Each row was made from one walk, in order. Every step used is in the known rows, and no mark comes twice. Write each row's walk.
(in the rows, 128 means zero)
Known rows
gabi/gabini/nudu/gepe/gebo: [105 130 101 101 111 112 132 125 139 143 116 106  66 192 130 135 185 116
 161 163 104 127 104  90 137  84  79 117 190  92 168 140 137  84 208 110
 136 117 130 156 139]
bezer/gabini/nudu/gepe/visut/dasumi: [119 161 153 128 158 163 173 113 177  81 118 154  82 148 115 154 174  58
 137 116 126 120 115 126 141  77 137 119 154  63 106 115 143  74 168 134
 133 115 112 170 154]
gepe/visut/tepimo: [118 132 184 101 124 142 148 138 150 105 115 113 111 122 106 141 158 122
 153 113 147 141 102  72 122 113 123 118  90 141 145 153 100 112 136 142
 146 127 103 183 113]
dasumi/visut: [156 139 146 101 145 159  78 138 127 125 133 101  91  92 117 116 101 129
 144 167 136 127 131 116 114  95 133 113 146 134 165 142 163 122 150 106
 154 174 118 136  72]
gepe/nudu: [175 169  85 139 179 114  45 115 152 141  98  79  96 127 106 127 126 169
 131 163 118 140  98 119 110  70 111 137 151 152 173 149 155 120 174 110
 153 152 119 146  90]
visut/tepimo/gebo/gabini/bezer: [147 102 146 129 113 109 106 107 128 125 126  81 149  97 135 135 175 192
 152 170 149 117 103 187 159 100  76  96 108 203 180 109 155  78 158 138
 147 152  90 156  93]
sudo/gabini/nafit/tepimo/gebo/dasumi: [166 133 119 144  98 153 133 139 132 150 121 127 126  82 146 102 145 156
 152 184 135  83 132 197 128  94  97  98 128 205 140 129 127  97 153 150
 157 230  81 146 123]
sudo/dasumi/visut/tepimo/nafit: [161 156 190 102 120 163  95 151 112  85 131 117 112  94 148 128 125  97
 140 138 168 118 140 154 120 121 134 129 124 129 177 129 152  97 123 149
 127 160  88 156 104]
gabini/nafit/tepimo: [151 137  96 147  81 118  88 139 161 138 121  63  93 113 105 101 128 163
 160 198 124  73 138  93 122 103  29 158 161 217 156 120 113 110 193 173
 153 175  64 123  97]
dasumi/visut/tepimo/gebo/gepe: [158 180 207 138 146 170 128 156 141 104 114 146 150  86 175 107 154 148
 150 148 163 153 131  78 123  88 179  59  59 164 141 141 147 108  89  98
 155 135 108 137 120]
nudu/gepe/gebo/gabini/nafit: [120 154  75 155 135  79  97 108 152 164 123  84  90 135  99 121 195 157
 174 164 123 134  93  79 145 120  31 116 178 159 186 129 122  81 206 123
 165 150  96 189 124]
nafit/tepimo/gebo: [170 150 128 127  87 134 113 142 155 123  97  84 115 112 156  91 141 193
 153 193 143 107 149 141 130  87  89 123 108 188 143 123 156 113 151 148
 145 192  83  96 118]
gabi/gabini: [161 145 130 104 114 112  91  99 117 166 133  53 101 154 140  96 112 153
 138 191 107 153 118 132 116 104  78 137 182 132 156 116 163 106 193 140
 164 155 111 152  75]
gabi/gabini/nudu/gepe/visut/dasumi: [127 157 171 117 121 152 154 114 139 100 117 132  91 172 123 151 172  58
 148 115 126 130 122 132 127  91 107 107 183  67 118 125 136  71 176 135
 142 130 111 172 117]
gabi/gabini/gebo/gepe/visut: [116 149 175 138 138 129 147 138 162 142 102 104 143 132 126 106 159 122
 141 139 126 143 128  15 129  86 138 129 174 127 142 173 102 103 169 118
 167 118 102 169 104]
sudo/dasumi/visut/tepimo: [140 158 179 117 120 164 131 149  88 108 134 125  84  89 134 144 109  91
 146 135 167 124 121 141  93 111 143 100  87 129 156 159 157 112 119 132
 140 176  93 191  59]
tepimo/visut/dasumi: [164 161 185 121 126 177 132 141 122  83 107 123  92 118 121 123 133 108
 130 148 145 129 181 141 123 117 111  95  88 133  98 116 154  90 136 148
 150 181  86 138 105]
nafit/tepimo/visut: [158 142 166 112  95 163 130 147 142 117 102  81 121 110 136 101 118 176
 158 176 137  87 183  76 112 117 100 121 120 200 122 125 119 106 145 166
 138 187  77 104  97]
nafit/tepimo: [162 141 124 127 114 121  96 123 169 125 114  64 107 117 126  99  97 174
 154 187 122  74 142 110 135  79  58 151 143 200 140 123 136 120 165 165
 152 178  80 111  84]
sudo/dasumi/visut: [169 166 147 112 135 144 103 144  88 123 130 107  72  96 130 127  93 114
 137 164 152 125 139 155  90  93 138 113 142 112 159 168 185 104 144 109
 148 204 111 167  41]
dasumi/visut/tepimo: [130 138 181 108 130 172 117 142 123 113 138 118  94  89 124 134 113 103
 153 136 154 130 114 106 110 111 136  99  92 148 157 142 143 127 122 128
 144 151 101 166  84]
bezer/gabini/nudu/gepe: [123 142  69 152 173 135 132  83 180 125 148 103  65 147 128 145 160 117
 140 172 104 116  79  94 134  75 140 137 202  95 157 107 179  76 202 140
 119 109 126 134 161]
nafit/tepimo/gebo/gabini: [163 178 129 151 135 108 106  87 162 149 104  65 147  94 169  90 139 217
 175 175 136 108 125 151 152  95  79 114 135 209 147 103 167 103 146 149
 160 195  82 147  99]
gabi/gabini/nudu/gepe/gebo/tepimo: [127 137 143 104 117  99 160  94 151 134 124 119 103 176 125 106 163 119
 166 156 110 162 108  94 139  83  83  95 158 107 148 123 144  96 146 103
 158  91 144 171 113]
gebo/gabini/nafit/tepimo/visut/dasumi: [150 181 177 152  98 170 135 128 134 101 105 110 114 103 130 113 142 119
 161 149 147  88 186 133 126 127  62 104 113 184  99  94 124  85 147 172
 148 198  52 154  99]
gabini/nudu/gepe/gebo/tepimo: [129 132 131 111 136 101 158 104 170 119 119 124  96 163 110 114 166 127
 164 150 120 150 110  87 149  78  92  93 137 119 149 137 140  98 138 101
 152  92 142 161 124]
dasumi/visut/tepimo/gebo/gabini/nafit: [131 163 117 159 103 136 107 118 123 155 131  95 106  74 130 115 180 150
 171 163 157 138 109 118 113 141  86 100 125 190 184 116 135  88 166 132
 163 173  74 189 110]
nudu/gepe: [155 129 105 132 171 102  95 107 161 130 130  81  88 154 111 136 141 141
 140 160 127 151 101  85 148  91  91 104 181 109 161 148 175  91 175 120
 144 146 122 119 111]
bezer/gabini/gebo/dasumi/visut: [117 129 146 130 159 186 147 137 139 153 137 137  96  61 130 104 108  77
 130 170 123 105 130 136 117  78 165 116 155 130 139 144 167 128 156 112
 154 182  92 168 111]
visut/tepimo: [136 134 153 122 131 135 118 124 139 115 130  92  97 112 117 131 128 136
 143 151 141 137 102 105 126 110 104 120  82 163 153 133 140 115 138 156
 147 142  90 162 106]
bezer/gabini/nafit/tepimo/visut/dasumi: [149 177 175 139 101 188 153 150 148  93 107 129  94 105 128 112 142  97
 143 164 142  86 181 125 119 119  88 119  97 155  82  87 129  94 155 173
 138 177  60 138 134]
visut/tepimo/nafit: [157 132 161 110 126 142  78 132 150  88 129  93 122 113 136 116 136 130
 137 150 150 126 129 132 145 121 103 147 116 159 177 106 139 100 140 168
 131 133  86 132 141]
sudo/dasumi: [179 166 116 136 136  98 106 124 101 126 120  77  69 126 127 125 109 146
 124 179 139 131 130 169 106  89 101 141 133 126 147 165 187  91 163 142
 150 203 102 170  59]
tepimo/visut: [159 136 155 110 125 156 120 136 123 121 109  82 100 115 120 112 133 169
 141 170 135 138 165  83 107 127 128 115 115 166 136 139 139  97 150 143
 143 176 100 125 104]
sudo/gabini/nafit/tepimo/visut: [156 142 126 141  80 172 118 150 132 131 112  87 102  98 111 111 137 166
 161 180 139  66 172  71 106 145  88 135 136 207 144 128  93  94 171 181
 144 214  78 127  97]
gebo/dasumi/visut/tepimo/nafit: [151 131 202  94 131 179 100 146 134  96 137 132 138  83 149 118 129  95
 140 135 159 115 134 164 129 115 137 109 122 154 170 118 138 106 113 142
 131 153  87 149 134]
gabini/gebo: [114 110  79 176 134 118  96 127 156 149 117  56  68 111  93 105 124 128
 123 187 119 114 131  63 136 100  87 171 165 150 174 161 157 117 207 155
 154 164  70 144 100]
gepe/gebo/dasumi: [137 124 145  91 145 124 144 143 138 145 114 135 104 127 126 106 150 133
 140 165 116 123 121 170 139  67  93  92 116 154 134 150 131 112 151 101
 161 176 108 171 128]
sudo/gabini/nafit/tepimo/gebo/gepe: [179 182 132 175 124 148 104 147 160 123 110 122 148  91 157  94 152 183
 151 181 143  97 139  84 141  88 125 102 113 203 145 133 121  96 137 138
 163 175 101 119 121]
dasumi/visut/tepimo/gebo/gepe/nudu: [170 203 163 149 175 167  80 155 137 122  89 147 145  94 157 125 151 146
 143 134 153 153 114  89  98  67 183  70  86 155 160 158 141 119 106  74
 151 134 124 150 105]

Which walk is each row?
[152 136 185  97 127 171  77 148 140  86 132 112 125  94 139 118 128 106
 144 140 160 122 134 129 133 125 129 130 120 146 183 115 138 109 125 149
 128 138  90 140 124] => dasumi/visut/tepimo/nafit
[166 141 168  85 135 108 101 127 174  94 108 108 132 136 129  83 148 147
 145 160 136 147 143 126 167  98  86 134 123 144 167 108 138 108 123 126
 151 114 123 139 137] => gepe/gebo/tepimo/nafit
[148 141 113 139  57 116  94 128 141 162 128  51 104 130 123  94 127 154
 162 204 119  84 136 100 111 113  18 157 191 206 156 103 114 107 206 173
 156 173  63 136  87] => gabi/gabini/nafit/tepimo
[166 198 203 148 140 164 140 160 115 102 114 153 139  86 182 114 147 140
 144 146 174 153 137 107 110  84 182  60  59 149 135 159 158  97  90 101
 151 155 107 155 102] => sudo/dasumi/visut/tepimo/gebo/gepe
[161 153 116 135  44 130 112 145 133 154 109  73 111 119 153  88 163 180
 160 205 140 115 143 132 109 112  55 128 145 194 155 109 136 100 186 155
 152 186  72 113 117] => gabi/gabini/nafit/tepimo/gebo
[129 130 202 103 137 183 141 142 113 121 144 144 115  77 136 132 114  93
 152 131 152 124 114 147 105 100 147  73  85 159 142 145 138 121 109 123
 147 167  91 180  92] => gebo/dasumi/visut/tepimo
[164 131 124 151 143 128  87 104 172 110 124  89 130 102 110  87 117 129
 128 166 133 116 143 112 168 117 109 166 162 148 183 114 146 105 144 169
 152 147 102 140 115] => sudo/gabini/gebo/tepimo/nafit
[101 142  83 112 147 121 148 124 175 126 116 130  52 170 122 134 190 117
 154 166 104 116  92  86 146  71 108 131 161  86 158 130 143  88 199 107
 129 108 132 157 176] => bezer/gabini/nudu/gepe/gebo
[144 137 153 101 151  90 151 114 171 119 112 122 109 163 104 102 155 137
 158 151 125 168 114  81 157  83  78  83 118 114 140 143 146 112 124  92
 166 108 145 155 112] => nudu/gepe/gebo/tepimo
[162 102 133 131 106  99  97 106 144 134 118  69 157 101 139 121 162 215
 160 190 141  85 122 185 163  84  51 110 142 225 175 105 157  85 173 145
 150 175  87 129  83] => nafit/tepimo/gebo/gabini/bezer
[130 141 172 112 111 146 162 151 145 108 101 127 121 130 141 137 198 137
 159 123 164 170 109  95 127 112 134  79  88 118 151 156 131  97 131 123
 139 142 107 151 148] => nudu/gepe/visut/tepimo/gebo
[147 137  92 132  79 105  83 116 115 177 145  55  78 139 108 104 151 141
 145 201 117 147 108 107 100 131  42 148 196 163 179 115 132  92 223 151
 164 155  89 163  95] => gabi/gabini/nafit
[129 134 168 103 114 148 176 123 139 110 105 130 105 145 123 116 178 136
 167 147 136 144 156  58 119 113 132  84 116 137 132 138 124  87 127 114
 139 120 127 143 127] => gabini/nudu/gepe/gebo/tepimo/visut
[153 168 193 116 148 134 144 149 166 107  91 131 153 118 142 113 185 169
 146 134 145 160 127  61 134  77 163  94 112 138 134 166 112  95 125  95
 163 128 129 142 130] => tepimo/gebo/gepe/visut
[153 130 172  96 154 170 113 138 117 139 141 134 110  77 133 112 101 106
 142 159 132 121 128 168 109  80 147  85 146 148 147 147 157 119 129  96
 159 191 112 152  80] => gebo/dasumi/visut
[149 139 137 141 149 125 115 102 197 113 124  92 128 101 123  75 130 124
 123 178 129 134 138 105 164  98 117 171 153 135 160  95 163 113 145 159
 147 109  92 138 151] => bezer/gabini/gebo/tepimo/nafit
[125 130 112  94 148  98 118 144 161 129 103 111  75 174 108 127 173 134
 152 156 121 143 107  72 157  85  68 103 146  98 161 161 138 101 176  95
 146 135 130 143 135] => nudu/gepe/gebo
[134  90 124 112 141  76  98 106 144 136 119  88 128 141 109 142 181 176
 158 168 125 110  95 147 179  82  41  98 165 165 187 129 145  76 187 112
 149 136 115 158  93] => nudu/gepe/gebo/gabini/bezer
[112 123 125 113 143 128 140 115 167 116 120 107  93 159 102 159 188 119
 159 125 123 129  98  66 126  91 131 126 208  97 161 158 121  75 188 121
 136 114 130 151 133] => gabini/nudu/gepe/visut
[143 157 179 117 154 141 140 129 156  82 104 137  99 155 102 147 164  76
 139 107 142 143 130 119 145  93 101  92 144  71 111 143 138  84 151 120
 149 144 112 160 114] => nudu/gepe/visut/dasumi
[150 130 171 121 122 153 159 134 121 135 124 138 130  92 159 111 156 139
 143 157 148 145 117 193 122  89 134  69  76 174 128 137 150 105 115 128
 151 187  88 158 137] => visut/tepimo/gebo/dasumi
[148 144 154 120  52 158 129 150 120 147 113  71 115 120 133  97 141 159
 164 188 136  96 177  72  88 143  67 127 158 203 132 114 102  94 179 174
 144 187  68 122  95] => gabi/gabini/nafit/tepimo/visut
[135 144 176 110  99 150 155 153 135 108  98 122 119 115 139 125 189 155
 153 134 164 161 117 108 120 114 137  98  64 145 147 148 126 107 131 131
 144 149 102 155 139] => gepe/visut/tepimo/gebo
[115 130 178 110 140 136 158 135 156 106 121 120 112 141 105 154 172 106
 157 101 151 151  90  57 131 114 122  97 119 113 147 162 108 101 137 132
 143 116 111 174 123] => nudu/gepe/visut/tepimo
[151 186 110 180 175 125  67 121 147 165  96  92 130 123 131 107 130 138
 125 162 115 140 112  56 108  64 135 130 174 147 169 158 141 116 175 106
 162 127 101 162  88] => gabi/gabini/gebo/gepe/nudu
[129 119 132 139 150 186 114 136 118 152 141 134  99  63 114 116  96  82
 135 159 129  86 133 143 122  93 154 109 168 138 164 163 149 122 153 120
 157 218  98 177  72] => sudo/gabini/gebo/dasumi/visut
[156 181 210 123 162 154 140 141 160  75  97 151 126 127 123 125 153  97
 135 115 141 135 145 109 144  78 128  96 106 111  97 139 124  93 125 116
 166 133 108 168 108] => gebo/gepe/visut/dasumi
[181 194 122 155 206 120  49 123 161 135  95 106 132 119 128 117 130 173
 128 154 123 144 104  81 116  53 144 109 133 162 160 152 144 113 142  89
 163 128 126 143  97] => gebo/gepe/nudu
[104 117 180 128 127 189 152 147 118 131 141 138 105  69 125 127 119  66
 145 133 149 113 123 116 110 106 141  92 104 152 152 156 136 126 124 129
 144 167  73 189  93] => gabini/gebo/dasumi/visut/tepimo
[133 130 176 131  94 150 167 112 122 146 111  81 121 117 122  84 130 137
 145 170 134 154 179  55 109 133 118 113 132 153 132 136 139 106 139 150
 156 148  94 153  82] => gabi/gabini/gebo/tepimo/visut
[124 183 192 153 170 165 171 139 184  89 100 159 113 115 121 115 158  65
 123 125 134 123 140  80 150  74 146 123 110  94  92 131 131 101 145 128
 157 122  92 175 140] => bezer/gabini/gebo/gepe/visut/dasumi
[149 175 144 152 143 119 123  87 143 141 117  84 137  91 163 109 158 192
 169 150 148 146 104 144 143 114 110  98  95 182 159 107 167  99 131 142
 156 172  88 180 111] => visut/tepimo/gebo/gabini
[157 188 215 130 147 160 148 151 157  73  90 158 133 123 138 119 171 105
 136 118 152 147 149 120 141  80 142  84  85 112  96 140 130  87 117 109
 161 141 109 153 125] => tepimo/gebo/gepe/visut/dasumi
[181 178 158 151 160 134 107 138 156 117 105 115 143 106 167  91 153 187
 133 175 143 157 134  92 138  73 150  83  93 169 140 139 159  96 122 106
 162 143 119 115 123] => tepimo/gebo/gepe
[104 132  74 176 161 134 132 111 190 153 123  80  64  97 107  97 127 117
 114 201 108 114 113  62 145  88 120 188 156 125 150 128 168 121 210 163
 143 145  73 153 140] => bezer/gabini/gebo
[125 120 105 117 155 140 152 118 137 141 129 155  90 143 125 139 163 107
 152 149 107  93  94 167 147  70 118  89 167 120 151 151 128  85 167 113
 146 173 129 176 140] => sudo/gabini/nudu/gepe/gebo/dasumi
[179 184 168 155 136 136 115 149 169 112  99 114 156 102 177  85 141 191
 149 180 142 119 149  82 142  64 131  91  99 198 129 132 144 106 116 121
 158 152 101 100 121] => nafit/tepimo/gebo/gepe
[148 163 185 117 171 124 130 137 173 110 104 121 142 126 121 115 157 155
 143 129 132 144 119  42 137  75 152 108 136 140 131 165 103 103 134 102
 167 116 127 157 111] => gebo/gepe/visut
[151 193 162 147 133 136 134 103 106 135 117 104 126  78 174 120 144 161
 169 139 164 142 117 172 117 114 135  81  97 158 156 128 179  93 118 127
 154 198  92 198  77] => sudo/dasumi/visut/tepimo/gebo/gabini
[111 156 120 150 115 145 146  82 144 125 122 101 114 107 157 141 191 162
 177 138 132 106  99 136 118  99 149 130 145 173 167 109 137  74 168 150
 134 134  94 189 136] => gepe/visut/tepimo/gebo/gabini/nudu
[128 139 115 161 160 119 164  86 192 142 125  95 100  98 104  77 116 120
 128 185 116 145 121  70 149  86 121 150 127 136 134 118 172 129 148 143
 165 113  98 165 116] => bezer/gabini/gebo/tepimo
